Known rows, with every step that occurs
lokiv zigat: [ -8  20  -1  -2   1  -3   9  -6 -24  14  -2  -1   2  -4  25  27  12  17
  -4  25  18   1  -6  -6  22   7   9   2   0  -5 -14 -16 -28 -15  -5 -20
  -2  16  23  11 -19  -7 -16 -24   8  24 -14   6 -34]
fisi kebo vimurom zifod: [-27  -4  12 -19 -15   9   7  19 -16  18  33   3  -3  25 -12  -8  14   8
  -9   8  13 -24 -28  39  -8  -4  25  43  -7 -25  21  11 -24 -10   3  35
   5   2  13  -1   3 -32  23   8   5 -18   4  -5  19]
gapef zigat luba fuzose vimurom: [-23 -24   6  -3  -5   7 -27   1  23 -27   3  -4 -19  -3  30  18  10  -7
  13   4  47   5  12 -12  25  28 -26  -8  10   0 -17  15  -8   1 -21   2
  21  -4  -9   4 -37  19   0  -1  -6   9  11   5  29]
lokiv zigat luba fuzose vimurom zifod naka: [-26  14  30  -2   1   8  19   0  43 -19 -26 -33 -27 -34  86 -10  21 -34
   9  17  40   7  21  -4  18   5 -10   9   6 -17 -15 -22 -55 -42 -15 -24
  30   8 -31  -7 -34  -1  -5   3  17 -14   4  11  56]
zigat luba fuzose: [ -3   7  -9   8  29   3   5   3   2 -10 -10 -14  -6   2  17  -5   2 -23
  10  -7  -4   0  27   1  -1  12  -6 -13   8  15  -1  20  11 -20 -17 -22
 -20 -13  -8  -5 -27  33   8   6 -20  27  -2   9 -30]
lokiv zigat luba: [-12  30  -1   9   0 -17  10  -1   2  -6  -3 -11  -7  -5  22  19  23 -11
  19  15  46   8   5  -8  26  25 -10   6 -20   0 -14 -11 -14 -31 -10 -21
  12  -7  11 -13 -39   9  -9 -18  12  10 -13  10  -7]
dubag geduvu: [ 26  28 -16   5  -3 -36   5  12 -43 -17   3 -16  11 -12  -7  16 -16  12
 -31  19  -7 -11  -4  -3  -3 -17  12  -3  -5 -19   5  -5   6 -20  18   0
 -10  -1  21  -7  -3  10  -6 -16  -5   9 -15   6 -52]
naka zifod vimurom fuzose luba: [  4  10 -17 -41 -22 -14  30  -3  38 -30 -45   5   2 -31  21 -13  12   7
  -4  26 -14  -5  12  41 -32  32 -18 -12  -1 -28 -14 -39  25   2  46  -5
 -28 -10 -10 -22   7   2 -36   7   0 -28  -6 -26  24]
naka zifod: [  7  14  -6 -15  -1 -36  27   6  -9  -3   1   1  21  -7  21  -7   0  21
 -27  26  -9  -9   1  25 -24   9  27   4   6 -21 -20 -22  16 -23  23  -8
 -23  22  19  -6  13 -18   9  -8   6   0 -23  -3 -46]
geduvu luba fuzose vimurom kebo: [  6 -33   4  14  26  -6  -8  27  19  -1   5  21 -37   6   6 -14   0 -15
  -7 -19  28  -4  -2   1  -4   0  -9  -9  -4 -15   2  36  -3   8  -4  22
  -2   5  -2  20 -15  18 -17  13 -27  -4   1  25  36]
mikel gapef: [  0  25 -12   9  -9 -29  34   4   7  38  40  -3  28  26 -16  -3   0   9
 -15 -14 -36 -13   2  13  -6  -1  38   3 -10   4 -11  18   3 -13   6 -30
 -18  -5   3  -1 -14  18   0   6  -1  28 -15  -2 -28]
vimurom rulep: [ 19   7   3   7  12   6  35 -18 -13  34   3   3  28   1  -9   3  12  13
  26   9  -3   1   8 -23   5 -14  21   6  11  14  -6  10  -7  -3  33   1
  -1   7  13  -2   6 -10   3   5   1  11   8   6 -21]
vimurom sube moniv: [  5  24   7  25  -9   4 -16  -6 -24   8 -21  10  26   2 -29  -4  -3  30
 -14  -8 -26  24  -5 -33 -10 -18  24 -10  -3  31   7   3  31   5 -24   7
  -2  -1   1   6  43  -7  21 -31  13   9 -15   9 -41]
kebo fisi: [  7  15 -18  -5  -7 -26  22 -12 -45  23  13  -9   4  34   3  19 -21  28
  11   2   2  -7  -7  -7 -12 -11  13  -9   0   7 -10 -17  10 -17   0 -23
 -19  14   3  26  12  -3 -12  -5   7   5  -7   1 -41]
sube vimurom: [ -2  10   2 -11   8  -9   0   9  -5   7  35   6  14   0 -26  -6 -17   5
   2 -12 -38   4 -17   7   3  -6  -2  -9 -13   3   2  -4 -17   9  -1 -14
  15  10  11 -33   9 -16  17   5  16   4 -12  -3 -21]
gapef zigat lokiv: [-26 -10 -13 -11 -15   6   0 -10 -38 -12  43  11   4   5  13  32  10   2
   3  24  26  12 -15  16  25  19   5  -3 -20  -2 -20  29  -7 -10  11   7
  -7   7  34  29   0 -15  36  -6  29  43  19   8 -18]
kebo vimurom sube moniv: [ -5   6   9  13 -33  24 -29 -11 -37  21   2   1  30  13 -35  -7  -5  29
 -11 -20 -12  17 -23 -17  -5 -17   9   7 -12  27  20   9  26  30 -42  28
  25  -9  -1   8  43 -24  16 -21  14 -28   2  -9 -17]
geduvu luba fuzose vimurom: [ -2  -6  -3  17  19  -5  -8   6  23 -11 -20  11 -23 -16  24 -17  -6  -7
  -4  -9  11   6  -1   1  -7  12 -16 -34   8  -8  -6  20   5   6 -14  -8
 -24  18   8  10 -19  14 -20  13 -14   1   2   9   0]
moniv sube vimurom: [ 10 -18  -6  18   9 -14 -23   2   4   7   6  -5  21   3 -25   1 -18 -21
  -9 -20 -31  15 -16   0  16  -5 -16  -2  -4  17   8 -16  17  10 -18 -19
   9  -1  -6 -20  11 -28  34   6  20  -4  -9 -13 -29]
dubag geduvu luba fuzose vimurom sube: [ 16  -3  -6  49   0 -11 -36   0 -11 -60 -43 -16 -21 -31  29 -16  -8 -23
 -26   2  37  10  14  -8   3 -18 -20 -26   8  -8   6  -6  45   4 -27  10
 -16   5 -14   3  -1  24 -10 -11 -21 -23  13   5  36]
mikel gapef zigat luba: [-17  18   2  22 -27 -42  15   1  19   6  49  -3  27  40 -15  18  23  -8
   2 -11  26  -7   9   5  13  34  12   5 -27   1 -22  22  12 -35   5 -17
  13 -19  -2  -6 -42  23   5 -10  10  24  -3  13  12]
vimurom fuzose: [  5   8 -34 -21  17  18   5  -1  -8   9 -36   5  -4  -1   5  10   4  17
  -2  14 -33 -11  14  -6 -19   0   3  -5  16  13  14   1   5  -1  17  -2
 -39  -1  10  16   3  27  -5   0 -25  35   1 -17 -46]
zifod vimurom rulep: [ 32 -12   6   4   0  15  37 -27  -1  15  20  17  23 -20  -8  -1  11   2
  37  -2  -1   3  -1  -3  -6 -19   0  18   5  10  -8 -16 -16   2  28  -1
  11  -2   7 -18  22 -24  -3  19  16 -10  26   9  15]
gapef zigat luba fuzose vimurom sube moniv: [-29 -16  28  29 -22  22 -59  -8  12 -31 -29   0   2   0   7  13   7   2
   4  -9  38  28  12 -43  24  10 -21 -13   5  29  -6  11  27  15 -49  28
  38  -9 -28   9   1   6  19 -34   2 -10  10   7  37]
zigat luba fuzose vimurom: [-12  -1  -6  -8  17   9  -7   8  31 -13  -5  -9 -27 -10  22 -12  -3 -17
  11 -12  18   6  17  -9  14   4 -21 -14   4  10  -5  20  -6   5 -25 -14
   2  -9 -17 -10 -32  24   3  11 -13   4  -3   1  17]
rulep vimurom zifod naka: [  1  24  34 -17  -4   6  38   4   0  18  43 -13   9 -27  48 -24   3  -5
 -11  -1 -22  10  -2  33 -19 -25   8 -10  -9 -28   6 -23 -43 -38  20  -4
  15   6   4  -5  20 -10   4  17  38  -2  -5  14  -7]
fisi kebo: [  9  -4  -3   7   9   1   7  15  -2   8  25   6 -14   9 -37   6   0   3
  -1   1  -4 -21 -13   6  -8  11  26  17  -3 -16  -6  11 -14 -17   7   8
 -28  -1  28   3  -8   4   7   0 -12  31 -25   5 -33]
geduvu luba fuzose: [  7   3  -9  32  33 -13   6   1  -6  -6 -27   7  -6  -5  21  -8  -1  -8
  -6  -6  -9   1   8   6 -23  19  -2 -32   7  -6  -5  15  21 -19  -9 -11
 -48  16  15  11 -16  19 -16   4 -23  28   1  19 -38]
geduvu luba fuzose vimurom sube moniv: [ -4  -1  15  51   3   5 -37  -1  14 -18 -50  12  -7 -18   3 -18  -4   5
 -13 -25   0  34  -1 -31  -5  -7  -8 -35   5  20   4  19  40  20 -41  17
  -9  13 -13  11  19   4   1 -18  -5 -20  -3  13  13]
rulep vimurom: [  1   8  14 -16   4  16   3   5 -19  23  45   1   7  -9  20   1  -3  14
 -10 -16 -11  10  -8  21   8 -14 -12 -16  -8  -4   4  -5 -16   0   3  -2
   0  -2  20   4   2   3  -4   9  19  12 -11   4 -27]
gapef zigat luba geduvu: [ -8  19  17  11 -19 -33 -20  -9  -7 -56   4  -5  -3  10 -31  27   4 -12
  16  21  36 -18   0  -8   5  44  -1  19  -3 -22  -4   9  11 -29  15   0
  11   7  20  -7 -26   9  10 -24 -10  12  11   8  -4]
moniv sube: [ 17 -13 -22  24   7 -15  -5  -6  -7  17 -18  -3  17   4  -8   4 -12 -14
 -18   1 -11   6  -5  -6   2  -4   4  -4   4  17  -5 -12  32  -7 -12 -22
 -24  -5   9  13   1  -6  19   2   4  15  -7 -10 -62]
lokiv zigat luba fuzose vimurom: [-27   0   9  -3   7  18 -15   0  24 -13 -18 -16 -29 -14  55  11  14 -18
  11   5  50   7  16 -13  48  13 -30  -1   6   5 -15  -1 -28   0 -30 -20
  21   0 -13  -2 -54  10 -16  -7  -2   1  -3   4  36]
fuzose luba: [ -5  34 -13 -10 -10 -24  23  -3  12   6  -9  -1  -1  -1 -18 -10  -7  12
   6  21 -11   9  -1   1   3  24  10 -46 -16 -14 -23  13   4   0  15 -19
 -17  -6   5 -14 -18  16 -26  -9   8  20 -26   1 -37]
lokiv zigat luba fuzose: [-19  10   6  14  24   9  -3  -2  -6 -12 -27 -19 -10   0  52  23  19 -22
  10  11  32   2  27  -6  30  25 -19  -2   7  12 -10  -5 -11 -25 -29 -26
  -3  -5  -6   3 -52  18 -14 -13 -11  26  -3  14  -7]

Rows
[-15  40   2 -28   2  -9 -20   0  17 -38 -41 -12 -16  -7 -49  -2 -21  -8
   9  10 -52 -16   1  -4   2  36 -21 -25   5 -22  25   8   5  27  40  -5
   0   3  -4 -32 -13   9 -16  -7 -23  -5  -2 -30  14] -> sube vimurom fuzose luba geduvu
[ -9 -13  20  23 -30  34 -35   4 -22  17  14   4   8  20 -67  -5   1  18
  -4 -25  -2   0 -30 -11  -9  -3  21  35 -16  13  23  20  15  20 -42  50
  15 -10   8  11  32 -24  26 -16   2 -26  -6  -9   3] -> fisi kebo vimurom sube moniv
[  6  27 -10 -22 -14   9  -3 -17  22 -50 -47  -2 -19 -23 -33  -1  -8 -10
  14  15 -28 -20   8  13 -20  32 -23  -8   7 -26  12 -12  10  15  41  -7
 -24 -11   0 -15  -7  21 -42   5 -27  -8  14 -22  20] -> zifod vimurom fuzose luba geduvu
[ 20  -4  -4 -23 -15 -26  31  -5   5 -20  14  12  20 -24  18 -10   4  15
 -13  12  -6  -8 -10  48 -35   6   3  20  -6 -24 -19 -44   5 -18  21  -8
 -12  12  13 -23  27 -29  -7   5  18 -26  -8  -6  -4] -> naka zifod vimurom
[ 27 -30  -3 -14   0   2  14  12  -3   6  51  29  -4   4 -29  -2   3  -6
   2 -13   1  -9  -8  26 -19 -21   3  29 -21  -6   3  -2 -21   0   8  12
  13 -20   4  -8  20  -1  -6  16   0  -4   0  19  16] -> zifod vimurom kebo
[-11   4   3  14 -27 -28   9  -5   0  31  45   3  33  39 -12  26  13  20
 -18  -2  -4 -10   1   8  10  19  31   4  -5  -6 -22  14  -5 -16   6 -12
  -1   3  11  15 -24  11  -5 -14   2  36  -3   8 -17] -> mikel gapef zigat
[ -7  32 -32 -24   0   3  13  -1  19   2 -54  -2  -9  -1 -10  -2   0   8
   5  23 -24   2  19  -7  -9  25  -5 -43   1  -4  -2  10  13  12  29 -10
 -36 -16  -3   4 -18  36 -31  -3 -16  23 -11 -17 -28] -> vimurom fuzose luba
[ 12  -8  -9  -7  -2 -26  19   9 -47  31  41   1  -8  59 -18  19 -14  16
   5  -5  14 -16  -5  -3 -12 -20  18  19 -14  -2   4  -1  -2 -12   7   4
   2  -4  -4  34  14   2  -8  -3   0   1  -2  14  -7] -> vimurom kebo fisi
[ -4 -30   1  15 -21  36 -25  -7 -17   1  28  -3 -11  23 -42  -9   7  -3
   4 -10  27 -14 -17  15  -4   1   9  41  -8   9  13   6  10  13 -38  28
  -5 -13   1  10  17 -10  22   8 -10 -16   9 -19  21] -> fisi kebo vimurom sube
[  0 -24  -3   4  12  38 -32 -17   0 -14 -23  -5 -16  -8  29 -13  -7   1
  -7  -2   6  16  24 -10  12 -25  -1 -10  27  30  -5   0   9  32 -44  -9
 -14   3 -26  15  14  14  10   5 -14   5  15 -15  16] -> luba fuzose vimurom sube
[ -4   7 -20 -27  21  17 -12   8   3   4  -9   4   0   0 -14   4  -7   6
   4  -9 -53  -4  -1  -3  -5  -4 -15  -8   7  11  26  -9  -4  16  16  -1
  -3   1   2 -15  12   9   7   8 -11   8   4 -25 -15] -> sube vimurom fuzose
[-18  -7  25   9  14  31   2 -18  25   7 -27 -19 -13 -18  58  15  30 -24
  44   9  64  13  24 -33  57   7 -27  11  20  17 -13   4 -33   7  -1  -4
  42   5 -18  -4 -51  -5 -14   1   2 -14  19   6  69] -> lokiv zigat luba fuzose vimurom rulep
[ 10   0   7  -5  -5  10  21 -16  18  29  12   8   7 -12  -1  -4   8  14
  25   6  16   7  -2 -33  23 -21   9   5  10  12 -13  11 -23  22  26  10
  24  10   4  -2   4 -16   0   9  14 -15   8  -1  21] -> fuzose vimurom rulep
[  3 -14   9 -18  15 -14  -3  30  -6  17  58  15   0  26 -45  -3 -13  -5
  -1 -18 -23  -5 -20  10   6 -16   3  15 -21  -4  14  12 -27  11   9  12
  38  -4   3 -22  14  -9  18   4   7   0 -12  13   7] -> sube vimurom kebo
[ 15 -25  13  30  13  -4  -5 -17   5  26  -3  -5  39  -2 -21   2  -3 -27
  21 -18 -20  17  -6 -24  25 -15 -14   7   8  31   9 -11  17  17  13  -4
  32   1  -9 -23  14 -44  37  13  25 -22  17 -12   2] -> moniv sube vimurom rulep
[-23  -6 -17 -26 -23  35  -5   9  19   9 -15  -8 -29  17 -43   0   8   0
  14   3   3 -23  -9  11  -2  41 -13   8  -8 -22  14  27   0  27  14  30
 -19 -29   3   8 -30  15 -25  14 -27 -11  -2 -32  20] -> fisi kebo vimurom fuzose luba
[ 18   8   6  21 -23  18 -15 -13 -12  -7  -4  20  28 -15 -27  -7  -3  18
  -6 -17 -25  25  -7  -9 -24 -20   2   2 -13  26   3 -24  22   9 -25   9
   8 -12  -5 -14  58 -19  11 -17  20 -16   0   5  -3] -> zifod vimurom sube moniv
[ -9  -6  13  15   2  36 -42  -4   1   0 -36   0   1  -8   7  -9 -16  23
 -20 -15 -19  25   7 -37  10 -27   4 -18  25  33   7   9  15  37 -48  13
   7   4 -23  18  29   0  15 -18  -6  -5  -3  -2   0] -> luba fuzose vimurom sube moniv
[ -4  44 -12 -18  -1  -6  -4  -8   9 -37 -64 -12 -18  -4 -34   6  -7   0
   5  30 -30 -20  14 -10  -9  35  -1 -21  15 -24  14  14  21  12  45  -9
 -37  -1   6  -1 -22  31 -30 -14 -38  16  -1 -26 -15] -> vimurom fuzose luba geduvu
[ 19 -28   0 -28 -23 -43  35   4 -29   0  46   7   5  25   7   7 -11   9
  -2   1  25 -22 -13  46 -38 -14   2  47 -13 -25  -7 -50   8 -20  22   9
   7   5 -12   9  43 -33 -13   7  15 -52   0   9  38] -> naka zifod vimurom kebo fisi
[ 23 -30   5 -28  -7 -27  27  16   0 -10  42  24   8  -3   0 -10   7  -1
 -20   5  11 -17 -13  51 -32  -8  11  46 -16 -28  -8 -29  -2 -14  28  18
  11  -4   4 -14  28 -23  -2   7   6 -31  -6   8  24] -> naka zifod vimurom kebo
[ -8  -4 -30 -32  -4  42  -8  -5 -19  29 -15  -4  -2  13   1   4   4  18
   0  -2 -15 -19  -5   8 -11   1  -9  12   6  12  30  12  -2  22   0  17
  -9  -9   6  20   3  10  -4  13 -21  -3  20 -29 -16] -> kebo vimurom fuzose
[  3 -19  -8 -22 -17 -21   6  12 -22  30  48   4 -24  45  -9  13 -22  19
   7  -6  35 -12 -19 -10   6 -27   3  17 -14  -6   5   2 -18  11   3  11
  26   1 -14  30  13  -1 -12   3   2 -24  -9   8  34] -> fuzose vimurom kebo fisi
[-27   3   6 -26  15   9   3  10   5   1 -22   0  -6  -4  57 -13   1  12
 -25  17 -10   4   9  11  10 -29  13 -16  30  -6   4   1 -24   7  -6  -2
  -4  20 -16   2  -4  -3   6   7  -4   2   9   0  18] -> luba fuzose vimurom zifod
[ 11 -41   1  13  17 -15 -25  22   2  17  28   9  10  24 -46  -2 -16 -34
 -15 -27 -16   1 -20   2  12 -17 -10  21 -18  13  17   0  10  14  -8   5
  32 -15 -10 -12  14 -23  39   8  12 -11  -7  -1   5] -> moniv sube vimurom kebo
[  3 -22 -25   2  22  10 -33   2  12   5 -41  -1  10   2 -11   7 -14 -22
  -6 -15 -43   3   0  -9   5  -5 -31  -4  13  31  30 -23  29  21  -2  -7
  -8 -10 -12  -5   8  -7  28  12  -2   2   8 -35 -22] -> moniv sube vimurom fuzose
[ 24 -15 -10  12 -15  19  -7 -27  -8 -25  12  16  10 -16  -5 -13   3  -4
   8  -2   3  17   2  17 -18 -19  -3  15  -8  23  -6 -37  16   3 -26 -12
 -13 -12 -10 -15  40  -2   7   5  13 -10  17  -5   9] -> zifod vimurom sube
[  0 -39   5 -23  23  22 -14  22   6  16  18  10 -29  16   4  -2  -9   2
 -16 -11   2 -10   3  -2  13 -22   4   5  18  -2   5  27 -28  27 -16  17
  11  -2 -11  24  -6  16  -5  13 -25  13   0   9  22] -> luba fuzose vimurom kebo
[ 10   1  20   2  14   4  18 -12  -4  26  28   3  31  -4 -24  -2  -1   4
  33  -9 -26   9  -5 -19  15 -17   0   0   0  15   4   4 -22  12  29   3
  36  11   6 -31  13 -32  19  12  19 -12   9   0   6] -> sube vimurom rulep
[ -1   7  19  17  11 -14  25   6  41 -14 -23  -2 -20 -33  55 -38   1 -21
  -8   2  -1   7   6   9 -34   1   8 -26   8 -34 -11   0 -23 -33   6 -10
 -11  27  -9   4  -1  -1  -8  23   5 -11   5  20  25] -> geduvu luba fuzose vimurom zifod naka
[ 12  19  17  28   2 -38  17  14  13 -43 -31 -25 -18 -48  57 -24 -10 -26
 -31  15   9  -2   5   8 -25 -15   0 -19   5 -58   2  -9 -14 -44  17   3
  -2  20  -6  -6  -9   4 -18   7   0 -26   7  19  30] -> dubag geduvu luba fuzose vimurom zifod naka
[  4 -20  12  -1  22  38   8 -16  10  25 -10  -5   2 -12  26   0   1   5
  18  -2   0   4  19 -29  28 -21   2  -6  42  18  -8  18 -21  27   9   5
   6  14 -10  14  -6  -5  -5  16 -12   0  20  -3  19] -> luba fuzose vimurom rulep
